Each row comes from the steps of one walk. Every step used is in the known rows, and no mark comes twice. Write the walk behind each row, first mark first.
Known rows
pabike -> fesode -> kilik -> volet: [ 26   7 -10  -3 -33 -18 -37 -37  23 -16 -11   1  -8 -11  64 -50   6  24]
volet -> pabike -> fesode -> kilik: [-32 -11   7 -15 -29   1 -40  -6  67 -11  21   4   8  26  51  -7  23   6]
lumo -> pabike -> bigu -> kilik: [-15  20  34  -6  33   7  37  -3 -41   0  42 -20 -10  14  -2  -1   2  -7]
bigu -> kilik: [-17  37  23   8  -6  -7  11 -26   3  -2   0 -35  -9  41  23   1  32   5]
kilik -> fesode: [ 31  16  -4  26  17  14  -9  13  -4  24 -43   3 -13  28   1  -8   5  41]
fesode -> kilik -> lumo: [ -9  44   0 -20   2 -17   1 -26  18   8 -16  20   0 -19  33  24  14 -20]
lumo -> pabike -> volet -> kilik: [  3 -12 -21  -2  23   3  35 -19  -3 -13  32  -5   6  18 -44 -22 -56 -30]
volet -> kilik: [ 20   1 -38   7  -8 -15  41  14  35 -18  -8  -6  24  26 -17 -18  -1  13]
volet -> kilik -> lumo -> pabike -> bigu: [ 28 -14  -5 -21  40  -3  69  36 -31  -6  27  32  26 -38 -47  33 -32  -9]
pabike -> fesode -> kilik -> lumo: [  9  22   8 -39  -6 -16 -12 -39  44   9   4  25 -13 -24  46  28  19  12]
bigu -> kilik -> volet -> pabike: [-52 -13  36  33 -45   4 -20   3 -40 -15 -25 -37  11  32  30  -6  24 -13]
kilik -> volet -> pabike: [-16 -26  -7  37 -41   6 -34  21 -25 -15 -41 -19  15  -2   4 -13   8  -7]
bigu -> pabike -> volet -> kilik -> lumo: [-14   6  -9 -19  18  -8  27   7  14  42 -13   8  21   5 -64  29 -23 -10]
fesode -> kilik -> lumo -> pabike: [-17  39   7  -2  15  -6   4 -34  -5 -25  25  21   7 -27  31  14   0 -44]
lumo -> kilik: [ 18   9 -44  23 -18  -4 -12  14  34 -12   4 -24 -28 -21 -45 -23  25   0]
volet -> pabike -> bigu: [-10 -17  -6  -9   7  11  -3  55  -1  29 -17   4  10   3 -31  19   9   4]
pabike -> fesode -> kilik: [ 11  22 -12 -20 -16 -12 -20 -37  66  -7  16   1 -15  11  50 -23  17  23]
kilik -> volet -> pabike -> bigu: [  0 -34  -7   8  -7   9 -13  56 -41  15 -44   4  12 -22 -16  -8  -5   5]
volet -> pabike -> fesode -> kilik -> lumo: [-31 -10  24 -29 -22   0 -36  -8  38   3   4  29   5 -14  41  47  25 -10]
fesode -> kilik -> volet -> pabike -> bigu: [-26 -14  -6   2 -17   1 -25  34 -18  10 -38  15  16 -14  24 -24 -11  -9]
pabike -> bigu -> kilik -> lumo: [ -7  24  43 -35  28  -6  39   3 -35  42 -12  -3 -15 -16  -6  60  20   4]
pabike -> fesode: [ 34  -1 -15 -16 -11  -6 -15 -17  41  -4   2 -15 -18   3  13  -2  22  37]

Which walk is each row?
[ 19   0 -17 -13   2 -15  46  14  13  -1 -19  13  24 -13 -24  36  -2   0]
volet -> kilik -> lumo
[ 22   8   6 -23  48   9  33  14 -45  11  18  29  -7 -51 -35  44  -9 -15]
kilik -> lumo -> pabike -> bigu
[ -2  11  -5  -3  25   8  -5 -43 -16   5  21 -20 -23   4 -30 -11 -36 -31]
lumo -> pabike -> volet
[-36  -3  -5  28 -43  -4 -37   3  -2 -24 -39   0  20   4  45 -36   5 -23]
fesode -> kilik -> volet -> pabike
[-23  24 -18   1   9   2 -18 -15  22  45 -12 -21 -13  27 -40 -12  -4   1]
bigu -> pabike -> volet
[ 35  -6 -20  24  12   4  29  35  10   9 -31  12  21  48 -15 -18 -16  43]
volet -> kilik -> fesode
[ -7  30   9 -28  41   1  24  -3 -24   8  28  44   3 -45   6  24 -12 -31]
fesode -> kilik -> lumo -> pabike -> bigu
[ 14  -2  -7   3  13  -6  52   3 -13 -32  28  22  32 -20 -23  26 -16 -25]
volet -> kilik -> lumo -> pabike
[ 32 -11 -45  37 -33  -8 -27  15 -10 -25 -22 -28 -27 -44 -34 -47  12   4]
lumo -> kilik -> volet
[  6  16  -3  -5   1  -2 -17 -43  42 -40  60   6  -5   5  52 -37   3   1]
lumo -> pabike -> fesode -> kilik
[-27 -41  44  12 -51   2 -35  -8 -14 -18  -4 -34  -2  28  48  -1  25  18]
bigu -> kilik -> volet -> pabike -> fesode
[ 23   6 -12  -6  30   7  25  15 -24   5  28   0  -8 -18 -28  -9 -10  -2]
lumo -> pabike -> bigu
[-23  30  49   2  11   2  26 -33 -46 -21  35 -12  -9  -2  16  43  19 -34]
bigu -> kilik -> lumo -> pabike
[  3 -49   1  12 -40   6 -46   9   0 -20 -21 -15  -2  -2  23  -9  12  22]
kilik -> volet -> pabike -> fesode
[ -3  -3  -9  19  25  12   9  29  13  58 -20   5  16  65 -51 -27 -38  33]
bigu -> pabike -> volet -> kilik -> fesode
[ 10 -66 -21  26 -56   8 -59  31   9 -33   1 -21 -19 -38 -22 -18  21  13]
lumo -> kilik -> volet -> pabike -> fesode
[ 31 -28   1 -20   8  -7  41  -9   8 -37  47  24  18 -23  -9  32 -12   7]
volet -> kilik -> lumo -> pabike -> fesode
[-35 -16  53  11  23  28  -1  57 -40  57 -20  -1   2  54   4  29   8  29]
volet -> pabike -> bigu -> kilik -> fesode
[  7  -3 -28 -18  13 -10  23 -13  24  24 -14 -13   0  25 -44 -16 -42  -5]
pabike -> volet -> kilik
[ 37  -3 -29  41   5  17 -28  35   7  13 -22  -6 -29  -1 -38 -21  13  31]
lumo -> kilik -> fesode
[ 16  -1   0  14 -17  -4 -29 -45  -3 -52  35   4  -2 -15  63 -62 -12   1]
lumo -> pabike -> fesode -> kilik -> volet
[-37  24  56 -20  33   6  13 -64 -53  17  28 -16 -31  -1 -13  46 -23 -52]
bigu -> kilik -> lumo -> pabike -> volet
